Known rows, with every way that one mark hangs from another
F{S}: [  7  -1  30 -15 -14   8   8 -10  -6 -12   7  -1  14  -1 -26  27  -1   6
  14]
C{F U{R S{G}}}: [-29  -2  46  -4 -18   6   9  -8  13 -16 -15  -2   7  -2 -25  34  12   3
  26]
S{G U{R{F}}}: [-23 -20  32  -5 -14  24  11 -19  10 -11 -25  33  -7 -19 -22  36  -7  14
  12]
R{F{S} G}: [  3 -23  30 -24 -24 -17  -6   4 -25 -12   6   9  15  -8 -25  26   7   3
 -11]
G{R{F{S}}}: [ 13 -11  22 -26 -23   9  -1   3  -2  -1  -1   9  18   1 -12  27  -1   8
   3]
S{G}: [-15 -23  25 -17  -2  20   7 -21   0 -13 -13  14   9 -16 -15  31  -2  17
   9]
S{U}: [-15 -12  22  -5 -13  23  11 -21   3   2 -12  17  -2 -12 -15  32   1  26
   9]
C{F{S} G U}: [-15  19  58   8 -25   2  -3 -18  14 -16   5 -10  18  -6 -32  45  31   2
  17]
G{R}: [  3 -12  16 -22 -14  21   3  -9   4   3  -4  10  14  -3  -5  27  -5  14
   5]
C{F G{R} U{S}}: [-25   7  42   3 -28   6  -2 -17  14  -9  -4  -3  18  -3 -21  38  26   2
  15]
S{F G{R} U{C}}: [-25 -15  18  -8  -7  34  -1 -36  -1 -11 -38  46  -6 -18 -11  30  -3  29
  15]
G{R{F}}: [  8 -18  19 -27 -19  10  -1   3  -2   3  -6  11  15  -2  -7  26   1  15
   0]
R{F}: [  3 -26  29 -23 -14  -5   3   7 -15  -3  -7   6   7  -8 -19  24  12  23
   1]
S{F U{R}}: [-10  -4  31   1  -5  28   7 -14  -7  -4 -21  25 -17 -14 -21  27  -3  34
  18]
U{C R S{F G}}: [-31 -29  26 -12 -11   0  12 -16 -17 -33 -33  35 -12 -11 -35   8  -6   2
  28]
S{U{R}}: [-15 -10  29  -2 -15  24  14 -16   8  -3 -14  22  -9 -12 -21  31  -6  17
  14]
F{S{G{R}}}: [  2  -3  26 -18 -14  19   5 -18   4 -16   0  10  18  -4 -20  31  -8   1
  13]
C{U{S{G{R}}}}: [-20 -12  23  -8 -21  14  11 -17   5 -13 -14  -2  13   2 -10  30   9   8
  11]

Rows
[  5 -18  33 -22 -17  -3   3   1 -12 -14  -4   8  13  -6 -26  28   7  11
   6] : R{F{S{G}}}
[-36 -18  40  -5 -24 -14  10 -13  -6 -28 -18  27  -6 -11 -45  14   8 -10
  29] : U{C{F G} R S}
[-35 -22  29  -2 -15  23  12 -33  12 -19 -32  42 -11 -19 -25  32  -8   8
  18] : S{G U{C R}}
[-35 -36  15 -19 -15  -3  13 -25 -15 -26 -26  27   3  -9 -27  12   2   4
  18] : U{C S{G}}
[ -5   0  24 -10 -18  27   7 -26  10 -12  -6  19  12  -6 -20  36 -10   4
  14] : F{S{G{R} U}}
[ -3 -20  29 -19 -27 -11  -4  -2 -21 -10   1  15  11  -9 -24  29   5   5
 -10] : R{F{S{U}} G}
[ -1   4  33  -4 -20  17  12 -14   4 -12  -1  12   2  -3 -30  31  -8   4
  18] : F{S{U{R}}}
[-31 -25  24 -20 -17 -12   8 -13 -15 -17 -19  17   4  -4 -30  12  10   7
  24] : U{C{F} S}
[ -8   1  42 -18  -7   9   1 -11   3 -11  -1   3  15  -9 -27  34   6  11
  21] : C{F{S{G}}}
[-29 -36  13 -24 -21  -4   8 -19 -13 -22 -27  30   6  -6 -22  12   1   1
  14] : U{C S{G{R{F}}}}
[ -8   7  43 -10 -14  11   5  -8   7  -6  -1   7   7  -7 -30  35   3  10
  24] : C{F{S{U{R}}}}
[-12  -4  24 -10 -22  21   6 -30   8 -17 -12  26   9  -6 -23  33  -8   0
  16] : F{S{G{R} U{C}}}
[-30  -9  39   4 -21  11   8 -24  10 -11 -20  33 -11 -17 -32  32   6  10
  20] : S{U{C{F G} R}}
[-16   0  30   6 -25  13   1 -20   1 -13  -7   2  11  -2 -16  31  20   9
   8] : C{G{R} U{S{F}}}
[-21 -11  25  -3   3  36   3 -31  -5  -9 -29  31  -9 -22 -14  33  -1  39
  14] : S{F G U}
[-10  15  43  -1 -22  14  -5 -20  14  -6   5  14  15 -12 -29  41  11   4
  16] : C{F{S{U}} G{R}}
[-35 -33  25 -14 -19  -3  17 -18  -7 -32 -28  33  -7  -9 -35  11  -8  -9
  25] : U{C R S{G}}
[-16 -18  30  -6 -22  11   8 -10  -1  -4 -13  26  -7 -14 -22  31  -3  13
   3] : S{U{R{F G}}}
[ -9  -1  30  -2 -24   9   8 -25   0 -16  -4  18   5  -7 -32  30   3   4
  16] : F{S{U{C{G}}}}
